What can hang from each mark
A: Q
U: F L
Q: A J
E: A U V
V: E J L
J: R V
L: V

(in the rows, 128 means zero)
Known rows, with every way that one mark hangs from another
V{E J}: [167 112  67 184 107 122 131 144 123 140  78  88 131 136 111 128 140 143
 192 178 151 112]
A{Q}: [161 123  50 176 126 107 134 136 140 125  93 110 122 144 124 135 158 123
 188 110 201 114]
Q{A}: [168 144  45 162 104  95 131 157 137 128  79  95 120 153 132 147 142 141
 201 116 168 122]
A{Q{J{V}}}: [150 112  81 177 116 138 114 134 135 135  91 136 123 144 103 114 159 103
 192 111 182 141]
E{A{Q} V{J L}}: [160  97  50 169 110 147 148 111 116 146  89  98 129 121 106 141 129 103
 146 128 181 147]
E{A{Q{J}}}: [155 127  57 184 126 130 132 127 127 128  87 139 120 132 102 118 154 104
 172 101 197 133]
L{V{E}}: [170 112  54 180 129 117 128 144 115 165  90 104 121 129 129 147 133 126
 182 141 166 117]
E{A{Q} V}: [168 106  30 173 123 119 146 115 130 145  96 122 109 130 133 145 147  91
 150  93 201 145]
U{F L{V{J{R}}}}: [174  57  83 140  85 126 114 132  91 147  61 118 131 134 143 132 158 164
 167 137 140 103]
A{Q{J}}: [152 127  60 183 126 121 130 134 130 128  91 120 129 146 104 118 156 115
 194 118 200 114]
J{R V{E{A} L}}: [160  69  75 164 105 162 115 158 125 154  95  80 132 117 107 151 135 109
 152 117 112 169]
Q{J}: [150 142  62 174 126 124 118 138 132 129  78 108 123 141 120 119 152 128
 207 133 169 117]
A{Q{J{R V}}}: [154  79  82 164 104 139 111 138 134 130  97 122 138 139 104 115 163 112
 186  99 164 147]
V{E{U{F}} J L}: [148  81  65 155 108 123 126 163  94 136  82 107 135 149 109 117 133 146
 169 161 122 122]
U{F}: [152 124  59 165 119 108 119 155 122 133  74 133 109 150 146 140 165 137
 187 115 161 115]
V{E{A}}: [170 118  49 187 124 124 130 146 128 145  88 103 115 127 120 144 143 116
 169 130 159 131]
U{F L{V{E}}}: [182  88  71 167 114 120 122 148  90 167  74 121 116 131 142 147 151 131
 166 130 150  98]
J{V}: [156 112  73 168 112 126 104 145 142 141  84 116 107 143 136 139 154 119
 198 118 152 142]
Q{A J{R}}: [162 124  56 156  94 113 125 152 129 122  77  87 143 150 114 126 146 143
 203 112 151 129]
V{L}: [152 136  57 160 127 130 126 149 132 135  85  79 128 134 125 153 139 132
 195 129 156 120]
Q{J{V}}: [149 122  82 171 113 136 101 143 139 139  80 121 117 144 118 117 154 112
 208 123 152 144]
Q{A J{R V{E}}}: [170  95  79 165  82 133 119 167 124 145  86  90 139 145 101 124 139 121
 194 124 121 154]
E{U}: [155 113  37 149 126  94 119 147 137 118  92 105 119 158 139 122 148 139
 192 115 165 121]
Q{J{R V{L}}}: [141  92  87 151 105 162 102 150 132 138  88  89 144 131 105 127 144 122
 191 119 125 154]
U{F L{V{E J}}}: [181  78  85 167  94 129 123 140  85 164  62 119 125 129 128 133 146 146
 168 163 144  95]
U{L}: [180 114  59 159 115 114 120 136 132 128  74  83 120 141 141 137 162 143
 195 123 168  95]

Rows
[142  84  47 133 105 120 128 139 100 140  83 110 124 150 135 127 133 134
 163 133 137 136] -> E{U{F} V{J L}}
[159  84  45 158 125  96 118 160  93 163  95 148 109 147 138 132 140 129
 166 119 146 123] -> L{V{E{U{F}}}}
[156 108  51 160 108 153 136 121 120 149  78  91 123 121 120 145 125 115
 160 141 155 150] -> E{A V{J L}}
[164  74  46 157  91 130 129 117 126 138  81  94 128 125 134 138 138 125
 156 130 148 151] -> E{A V{J{R}}}
[165  81  52 152  94 122 129 119 128 135  83  76 135 137 137 134 142 142
 180 144 151 134] -> E{V{J{R}}}
[160  80  73 163 100 147 133 152 119 137  85  48 159 127 100 139 129 153
 179 174 123 123] -> V{E J{R} L}
[179  78  38 150 117 107 126 128 124 113  95 112 121 144 126 123 156 119
 150  84 187 116] -> E{A{Q} U{L}}
[173  87  63 191 111 130 140 121 104 161  87 135 124 117 101 135 132 115
 148 144 187 129] -> L{V{E{A{Q}} J}}
[186  82  42 156 113 111 124 144 117 131  88  86 121 136 125 123 145 123
 155 117 146 115] -> V{E{A U{L}}}
[176  81  41 140 119 110 110 127 111 142  86 123 112 130 144 132 142 124
 154  94 166 124] -> E{A U{L{V}}}
[168  91  36 164 127 108 122 142 109 160 100 128 113 131 128 131 128 111
 151 116 157 139] -> L{V{E{A U}}}
[161 135  76 165  95 127 112 153 133 139  74 123 122 153 114 123 144 117
 207 115 148 150] -> Q{A J{V}}
[161 109  72 176 109 143 134 151 118 142  75  68 142 130 100 139 128 143
 189 181 140 115] -> V{E J L}
[166  94  39 161 128 102 123 149 110 155 104 109 119 142 131 130 129 128
 174 129 158 122] -> L{V{E{U}}}
[180  72  53 155 112 107 120 155  97 132  81 123 114 143 133 124 156 125
 147 104 135 120] -> V{E{A U{F L}}}
[171  88  82 154  97 121 113 129  93 151  55 134 120 134 142 132 154 153
 177 144 160  99] -> U{F L{V{J}}}
[156  89  54 165 109 133 129 146 113 135  88  88 135 130  99 122 121 130
 155 155 132 140] -> V{E{A U} J L}
[144  80  87 157 109 161 115 144 126 133  98  97 148 132  92 125 151 111
 179 103 152 152] -> A{Q{J{R V{L}}}}
[172  99  69 153 112 114 114 139 100 155  68 133 108 137 155 145 157 138
 174 110 165 100] -> U{F L{V}}
[164  60  54 155  96 107 123 149 122 121  93  76 148 151 114 112 138 157
 179 160 129 122] -> V{E{U} J{R}}
[160  82  40 167 113 138 138 113 124 136 101 109 130 127 113 123 149  93
 151  90 182 152] -> E{A{Q{J{R}}} V}
